Each row comes from the steps of one path. Every step used is in the known rows, and no mark comes twice. Write the path behind each row, first mark first.
Known rows:
L/X/J/V: [-18 -12  -3 -21   9  17   3  -3   1  13  -8 -19  15  -3 -12  -8  10  -2
  -3   1   2   1  -2   4  24  -4   1   0   1 -15   7  18   3  -8 -16 -11
   8  10   7 -11  12  -9   9 -13   7  -1   8 -26  20   1  -3  -8]
G/D/X/J/V/P/Y/M: [-19   0   0 -12  26  30  -6  -8 -31  20  11 -17   2 -25 -52   4  10 -24
 -17  15  15 -15  -1   3  11  -2  19  -7  -5 -24  14   7  15 -25   7  -8
  -6   2 -13 -20  29 -15   4 -33  -1  -9   4 -30  13  -4  -6   4]
P/V: [  0  -2  -3  -7   6   2  13   4  -5   4  -3  -5   6   3  -9   4   1  -8
   2   1   4   3  -6  -7   4   9  -2   4  -3 -10  -5  -2   1  -1  -3  -7
   2 -11  -4 -13   6 -16   6  -3   0  -3  -8  -4  -2   4  -8  -7]
G/D/X/J/V/K: [-29  -4  -7  -8  25  39   3  -3 -18   9 -11 -15  -1 -10 -32   8  16 -19
 -14   2  22   8  15  14  14 -11  11 -12   2 -18   8   3   7 -32  11   5
 -11  14  -4  -8  21  -2  13 -36   3  -1   3 -29   6   0   8  -1]
E/M/Y: [-10  -4  -1   0  -6   6   9  -2 -10   0  10 -10  -6 -10   5   2  -2   1
  -4 -14 -12   7   2  -3   9  -4  28   7 -18  -2   2 -12   7  -7  16   2
  -5   4  -8  -1   2   0 -14   0   4   7 -14   0   1  -9  -1  -4]
G/D/X/L: [-22  -1   4  14  26  20   1   6  -9   2   2   2  -7 -14 -14  10   4 -17
  -4  -1  29   8   4   1  18  -6   6 -13   5 -10   9   3  -2 -15  17  25
 -18   7 -19   1  12   6  11 -19   4 -12  -7 -15  12   2  15  10]
Y/P: [  4   3  -4  10   0  -3   6   0  -9   1   1   6  -4 -18  -3  -9   2   3
  -8   3  -6 -13 -10  -4  10   5   4   2  -2   9  -1  -1   8  10  -8  -3
   8  -6   5  -1   0  -3  -1  -8   8 -12  12   7   5   5  -3   5]
P/Y: [  2   0  -5 -10  -1  -2   5   5  -2   7   5 -10   2   0  -4   5   6   0
   6  10   2   1  -7  -4  -1  -4  10   5  -3   0  -5  -3   7  -6   8 -10
  -6   0  -5 -15   6   3   3   0  -3   5   0  -4  -4 -10 -13  -5]
G/D: [  0  -4   4  -1   5  -3  -3   8  -8   1   4   4  -2  -4   1   3   0 -11
   2  10  20   0   9  -1  10 -10   3  -1  -5  -6   4 -10   8   1   8  10
 -15  -3  -4   0   8   5   9  -7   3  -1   2 -11   5  -8   6   2]
M/Y/P/V/K: [  2  -4 -19  -1   3  11  32   3 -19   8 -15 -14   1 -15 -12   3  16 -13
 -22  -8 -14   9 -21  -8   5   2  26   1  -8  11  -6 -13  17  -4   7 -14
  12  -6   7 -28   7  -9   3 -19  19  -3   8  -8  -9  -4 -18   0]
R/J/X: [-11   3   3 -12  -3   0  -3  -8   4   8  -9 -13   3   3  -1 -15  12 -10
  -5  -5  -6   4   1   0  10  -2   1 -14  -5 -11  -4  -9   3 -16  -7  -2
  -2  -2  -6  -6  13  -8  13 -14  15   4   1  -6  -2  -4  -3 -13]
Q/J/X: [ -7   5   1  -5  -4   9  -6  -6   1  16 -12 -13   5  -6 -15  -4   2  -8
  -3   9  -2   6   6   3   5 -10   0  -6 -12 -17  -7  -2   9 -14 -11  -2
  -5   4  -6  -6  16 -10   3 -17   5   2  -5  -2   6 -11 -14 -26]
P/V/J/X: [-18   6  -3 -15  15   3   3  -9  -5  15 -12 -22  12   0 -26   1  11 -27
   1   4  -1   6  -1  -5  -4   4  10 -11 -12 -15  10  -2   5 -14  -3 -18
   4  -6   3 -27  18 -31   4 -17   6   1  -6 -14  10  -4 -11 -15]
E/M/Y/P: [ -7   0  -5   8  -6   2  16  -4 -19   0  10  -4 -10 -25   4  -4   0   1
 -17 -10 -17  -7  -6  -9  19   1  34  13 -20   6   2 -15  15   6   8  -5
   3  -3  -4  -2   0  -1 -20  -6  11  -6   0   6   7  -4  -5   2]
Y/P/V/J/X/D/G: [-22   6 -18   3  35  11  17 -16 -26   9 -18 -31  -1 -25 -40   0   9 -28
 -10  -3   6  -1  -6 -12  15  12  13 -19  -8 -11   1  -2  16 -18   2 -11
   7  -4  -8 -20  18 -27   6 -36  18 -25  -4  -9  16   9 -17   1]
C/Q: [ -1  -2  -3   5  -2   5  -7   2   0   0  -2  -5   2  -1 -15   5  -1  -1
   6   8   4   2  -7  -2   3  -7   1   8   2   1  -1   3  -1   0   4   5
  11  13 -13   0  -5  -3   6 -15  -7  -2   1 -17   5  -7  -2  -6]
K/V/P: [  5   3  -1   3   3   9  -6   0  -7   3  14   6   8  -6  -9  -5   4 -20
  -7  -1  -8  13  -7   2   1   3  -3   4  -5  22  17   8  10   6  -2   8
   5  -3   8  -2   1  -2 -20  13  -8  -4   3 -23  -4  -7  -4   2]
Q/J/R: [ -9  15   7  -4   5   9  -7   8  -2  19  -4  -7   2 -10  -9   0  -3 -10
  -3   2  -4   5  -2  15  11  -6  -3  -3  -9 -15  -9   7   6   0 -14 -13
 -11   2  -9   5  12  -2  -4  -5  -5   5  -3  -6  -2 -17 -13 -32]
K/V: [  9   0  -4   1  -6   7  -2  10   1   1  14  13  -2  -1   0  -1   8  -7
  -4   1  -4  11  -4   3   9   3 -11  11  -2  14   4  -1   3  10  -2   5
   0   1   0   2  -1   2  -6  15  -6   3   0  -9   0   0  -2   3]
X/J: [-12  -2  -5   4   4  15  -3   6  -4   0  -7  -6   7   4 -18   1 -11  -5
  -7  -4   0  -4  -3   0   7 -10  -8  -3  10   2   7   9   1   6   6  -2
   0   7  -5   5   9  -3   5  -1   2  -5   1  -9  -2   2  -3   7]
L/X/J/V/P/Y/M: [ -6 -11  -3 -23  14  12   5 -13 -11  23   0 -31  17 -17 -31  -6  13 -12
 -13   9  -9 -13 -16  -3  10   0  17  -2  -4 -16  18  19  19 -10 -10 -28
  20   4   6 -30  20 -16  -2 -25   4  -5  10 -31  19 -12 -19  -5]
G/D/X: [ -9   0   4   1  15  14  -4   5 -15   2   8   5  -8 -14 -10   1  10  -7
   0   8  21   2  13   9  16   4   6  -5  -6 -12   2  -9  -3 -14  13  19
 -23  -2 -14  -4  11   3   7 -15   3 -10   1  -7   8  -3  12   4]
Q/J/X/D: [-12   1 -16  -4   7  16   0  -7  -4  10 -24 -14   3 -12 -18   1   0 -11
  -5   6  12  -4  16  -3  10 -20  -1 -10  -7 -15   2  -3  22 -17  -5  -3
  -6   7  -8  -4  24 -12   8 -18   6   3 -14 -21   6  -8 -18 -17]
R/J/X/D: [-14  -2 -11 -11   9   4   0 -10  -6   5 -23 -18   2   2  -5 -12   8 -13
 -10  -7   9  -3  11  -1  14  -9   0 -17  -2 -11   5 -11  16 -16   0   0
  -6   3  -8  -5  26  -8  17 -16  14   5  -5 -20  -2   0 -11  -6]
Q/J: [  2   5  -1   4  -6   8   3   7  -2   7 -11  -3  -2  -6 -12   2 -10  -6
  -7   6   0   0   2   3   3  -8  -7   5  -5  -8  -3   7   1   2  -3   0
  -1   1  -4   1   7   0  -4  -5  -1  -3  -4  -3  -1 -11 -10 -15]
R/J: [ -2  -1  -1  -2  -8  -1   3   3  -2   0  -9  -6  -4   5   1 -11   1  -4
  -9  -6  -2   0  -5   0   6   0  -8  -4   1  -4   0  -2  -4   4   1   3
   0  -5  -3  -3   7   0   6  -4  12  -2   4  -6 -10  -3  -1  -4]
P/V/J: [-10   3  -4  -6  12   6  10   4  -9   5 -10 -15   6   2 -20   4   2 -22
  -2   0  -2   1  -5  -5  -5   7   1  -1  -4  -8  10   6   0   1   4 -12
   4  -9   7 -21   6 -23  -1  -9   2  -5  -3 -12   0  -3  -6  -3]
K/V/P/Y/M/E: [ 14  -2   0  -4 -12  12  -8  -2 -23  15  17 -17   8 -23 -27   5  13 -18
  -9   4 -26   2 -18  -9  -9   6  15  10 -10  18   6  -3  22  -5   8 -15
  16  -3  -4 -14  11   1 -12   6   4  -6 -15 -22  -9 -20 -25   3]
E/M/Y/P/V/J: [-16   2  -9   2   6   8  23  -3 -27   7   1 -23  -6 -24 -19  -1  -2 -19
 -16  -7 -15  -4 -12 -13  16   7  35  11 -23  -1  11  -9  16   4  14 -17
  11 -11   1 -23  10 -25 -19 -14  16 -11  -2  -5   7  -9 -11  -4]

Write each row's path:
[-21  -3   1   3  18  28  -6  11 -18  -1   2  -1  -4  -8 -28   4  -1 -13
  -7   3  21  -3  10   6  23  -6  -3  -6   5  -6  10   1  -3 -12  18  21
 -21   3 -18   1  18   0  12 -19   3 -14   2 -15  10   1  10  11]
G/D/X/J
[-28  -2 -11  -6  20  41   5 -10  -9   9 -12 -22   1  -5 -36   5  17 -14
 -18  -6   6  10   6  14   3   0   7 -10   5 -13   3  14   2 -30   3  -4
   6  15   1  -6  13  -2   1 -26  -2  -1   4 -20  -2  13  -1  -2]
D/X/J/V/K
[ -5   0 -10   0  -1   5  26   0 -23   6   7 -11  -4 -24  -9  -3   1  -6
 -14  -5 -13  -4 -16 -14  21   8  32  15 -22  -3  -5 -17  15   3   6 -10
   7 -13  -7 -14   6 -18 -11 -10  13  -6  -7   4   3  -1 -14  -4]
E/M/Y/P/V
[  4   2 -11   2   8   1  18  -1 -13   6  -3  -2   2 -12 -11  -5   3  -7
  -9   6  -2 -11 -14 -11  14  11   1   8  -3  -2  -5  -5   7  12 -11 -12
  10 -15   3 -16   6 -19   5  -9   5 -15  10   6   3   8  -8  -2]
Y/P/V
[-17  16  -1  -5  24   3   3   2 -16  19  -6 -13   6 -16 -22  -6   6 -25
  -9   2 -10  -6 -19   3  12  11   6  -5 -11  -2   2   4  12  10 -13 -29
   3 -10   9 -20  14 -24  -3 -17   7  -8  12  -6   5  -5 -13 -16]
Y/P/V/J/R
[-28   1 -10  -1  28  13  -2 -17 -12   5 -15 -26  -3 -14 -27   4   9 -20
  -3  -8   5   7  12   2   1  -1  11 -29  -3 -10   8   5   8 -27  13   0
  -5  10  -8  -6  13  -9   0 -28   9 -11 -14 -11  14  -1  -4   3]
V/J/X/D/G
[-33   7   1   2  23  12  -6 -10   6  12 -19 -21   9  -5 -20   1   8 -25
  -4  -5   3   7  -3  -2  -4 -11  12 -23   2  -4  20  12   8 -10   4  -4
   5  12   4  -9  14 -14  -3 -17   4  -1  -8 -19  12  -5   0  -2]
V/J/X/L
[-22   4   3   2  16   9  -3 -11  12  14 -11 -10   7  -4  -6  -2   6 -14
   1  -4   7   9  -3  -6   6 -13   9 -18   4  -8   3   4   8 -15  -3  -2
   2  11  -9  -1  10  -7   8 -11   4   4 -10  -9  10   2  -2  -4]
J/X/L
[-13   3 -14  -1   7   6  19   5 -25   7  -9 -19   0 -17 -20   1   4 -15
 -18  -5 -16   1 -24  -8  12   4  22  -2 -11  11   8  -6   9   9   6 -12
   9 -12   9 -25   9 -21  -2 -12  20 -14   9 -11   7 -12 -13   1]
M/Y/P/V/J
[-23  16   9  -9  19   4 -13   1  -4  14  -3 -11   4  -4  -9  -4   4 -18
  -2  -5 -11   2  -3  13  -2  -1   7 -14  -7  -2  13   9   6  -1  -5 -17
  -7   3   9  -3   6 -10  -9  -7  -1   5   1 -10   2 -15  -4 -12]
V/J/R
[ 11   1   1  -3   4  -2   3 -11 -11  12   8 -11   6 -14 -17  -1   1 -11
  -9   7  -9 -15 -14  -7 -16   3  18  -3  -6  -1  10   1  17  -2   7 -19
  12  -2  -2 -20   4  -9 -12 -10  -2  -6   2  -8  -1 -10 -15   6]
V/P/Y/M
[-19   0  -5 -17  13  21  -4  -6  -8  15  -2 -26  15   1 -37   4   2 -18
  -7  10   3   1 -12  -3   1 -16  14  -4  -2  -2   8  18  21 -13   0 -21
   2   1   3 -17  22  -8  -1  -9  -8   6  -1 -34   3  -9 -16 -15]
X/J/V/P/Y
[ -8  -4  -9 -13   3  12  13  -8  -3  10 -19 -19   2   6  -1  -9  20 -11
 -16  -7  -2  12  -1   8  -4  -3   7  -7  -2 -15  -1   1   8 -17  -6 -15
  12   6  12 -13  12  -1   5 -20   8  11   5 -18 -11  -1  -1 -16]
R/J/V/K
[ -4   1  -4 -20  11   9   0 -13  -6  16   4 -19  12  -5 -19   0  11 -13
  -1  11   5   8 -10  -1  -6  -8  24  -2 -11  -5   1   8  19 -19  -3 -19
   2  -5   6 -22  12  -7  -7  -8 -11  12   0 -21   2 -14 -14 -18]
J/V/P/Y
[-31   4  -5  -7  17  34  -5  -5 -11   5  -1 -14  -1  -6 -34   2   7  -5
  -9  -3   8   3   2   7  19   5  -2  -5   3 -16   0  13  -7 -17  -8  -2
  -2   7  -8   2  12  -8   7 -15  -2  -2   0 -16  10  11  -1  -5]
D/X/J/V
[-21   2  -2   8  11  29  -5   1 -11  -1  -1 -12  -3  -6 -31   3  -1  -4
  -9  -5   3  -2   1   5  13   1  -6  -6   8   0   6  10 -12  -9   8  12
  -5   7 -15   3   9  -2   3  -8  -1 -14   2  -6   2  10   1   9]
D/X/J
[  6   7  -3 -12   2  12   3 -11 -14  24   0 -20   6 -23 -34   2  -2 -15
 -14  17  -8 -11  -9  -4  -7  -5  15   2 -15 -24   0  13  23 -11 -14 -30
  15  -3   0 -19  17 -20 -11 -21  -6  -1  -3 -20   4 -16 -24 -23]
Q/J/V/P/Y/M
[ -1 -16 -10 -10  14   0  12  -4  -4   0 -14 -11   5  -8   8  -3  12   1
   1  -2  10  -7   7   0  18  -5   4   0   2  -4  13   4   9  -6   0   5
   0   7   2 -13  12   0   6 -10  11  -4   0 -22  14  -4  -8   8]
L/X/D
[-13   4   0 -13   6   7  -1 -15  -6  11  -7 -15   6   0 -13 -17   5 -18
 -15  -2   1   4  -9   3   0  -2   8  -8  -4  -8   9   6   7 -11 -11  -5
  11  -9  11  -8  15  -9  -5  -9   4   3   4 -27  -2  -6  -1 -18]
R/J/V/P
[-19   2  -9  -5  14   7   4 -13  -9   1 -14 -21  -5  -8 -14  -7  12 -14
  -8 -16   8   6   5   0  18   3   2 -26   0 -14  -9  -8   4 -30   8   9
  -7   5 -21   1  17  -6  15 -27  16  -8 -11 -10   0   7 -10  -2]
R/J/X/D/G
[-12   4 -15   8  12  21  -5  -8 -13  10 -20 -27  -3 -20 -42  11   0 -11
   0   6  14  10   4   0  18 -16   2 -10  -6 -20 -14   2   9 -31   6  11
   1  21 -36   1  13 -11  11 -43   0 -14 -17 -25  11  -9 -19 -19]
C/Q/J/X/D/G
[-16   4 -20  -6  28  10  13 -10 -21  10 -25 -23   6 -18 -30  -6   8 -26
 -13   5   7 -11   0 -14  14  -5  14 -14  -7  -3  16  -5  25  -7  -6 -17
   6  -6   7 -27  26 -31   7 -30  13 -11   0 -21  14   5 -18  -2]
Y/P/V/J/X/D
[-18   2  -3  -9  21  33  -1 -15 -20  17   9 -25   3 -22 -56  -1   8 -12
 -20   7  -1 -14 -10  -1   1   6  15  -8  -3 -16  12  17  10 -20  -1 -18
   9   6  -8 -16  19 -20  -6 -25  -6 -10   5 -22   5   1 -14   2]
D/X/J/V/P/Y/M
[-22  -3   4 -11  18  40 -13  -8 -37  21   3 -37   4 -32 -60  10  12 -25
 -15  11   5  -9  -3  -2  10  -5  30  -6 -10 -17  10   2  18 -33  10 -11
  -1  -1 -14 -15  31  -4  12 -32   7 -12 -14 -38   9 -16 -15  -4]
G/D/X/J/V/P/Y/M/E
[-20   3   4   1  10  10   2  -6  11  13 -18 -18   5   2  -4 -11   8 -19
 -10 -12   4   8 -10  -7  13 -11   1 -21   5 -11   4   1   4 -15  -2   2
   4   7 -12  -5  16  -6  14 -18  13   2  -7 -13   0   0  -5  -6]
R/J/X/L
[-18   5   3  -7  11   3 -12 -10   0  10 -11 -18   8  -2 -16  -4  12 -16
   0   1  -6   4   9   2  -5  -4   9 -16  -8  -5  12   1   6 -13  -2 -10
  -1   2   7 -11  10 -14  -4 -14   4   2   0 -10  13 -10  -3  -8]
V/J/X
[ 13  -1  -3  -7  -3  -6   2   1  -6   9  10  -6  -2 -11  -8   2   6   3
  -4   6  -8 -18 -12  -7  -6   6  11   4  -3 -11  -3  -3  12  -1   3 -18
   5   1  -6 -14   3  -7   3 -10  -1   0   0   6  -3  -4 -15   6]
P/Y/M
[ -7  -4 -10 -12   7  14  12  -9   2   7 -12 -11   5   0  -2   2  19  -7
  -9  -2   3  10   5   8 -10  -6  11  -5  -4 -10   0   2  13 -22  -9 -17
  14   9  16 -12   4  -1  -1 -17  -2  13   1 -13  -2  -1  -1  -8]
J/V/K
[-20  -1   9 -15  17  11  -9   4   3  18  -2 -18  16  -4  -8 -10   7  -8
  -1  -8  -8   0  -9  15  28  -4   0  -7   1  -7   9  16   3  -3 -14 -11
  -6  10  -2  -6  15  -3   6 -10   9  -3  10 -18  12  -9  -9 -15]
L/X/J/R
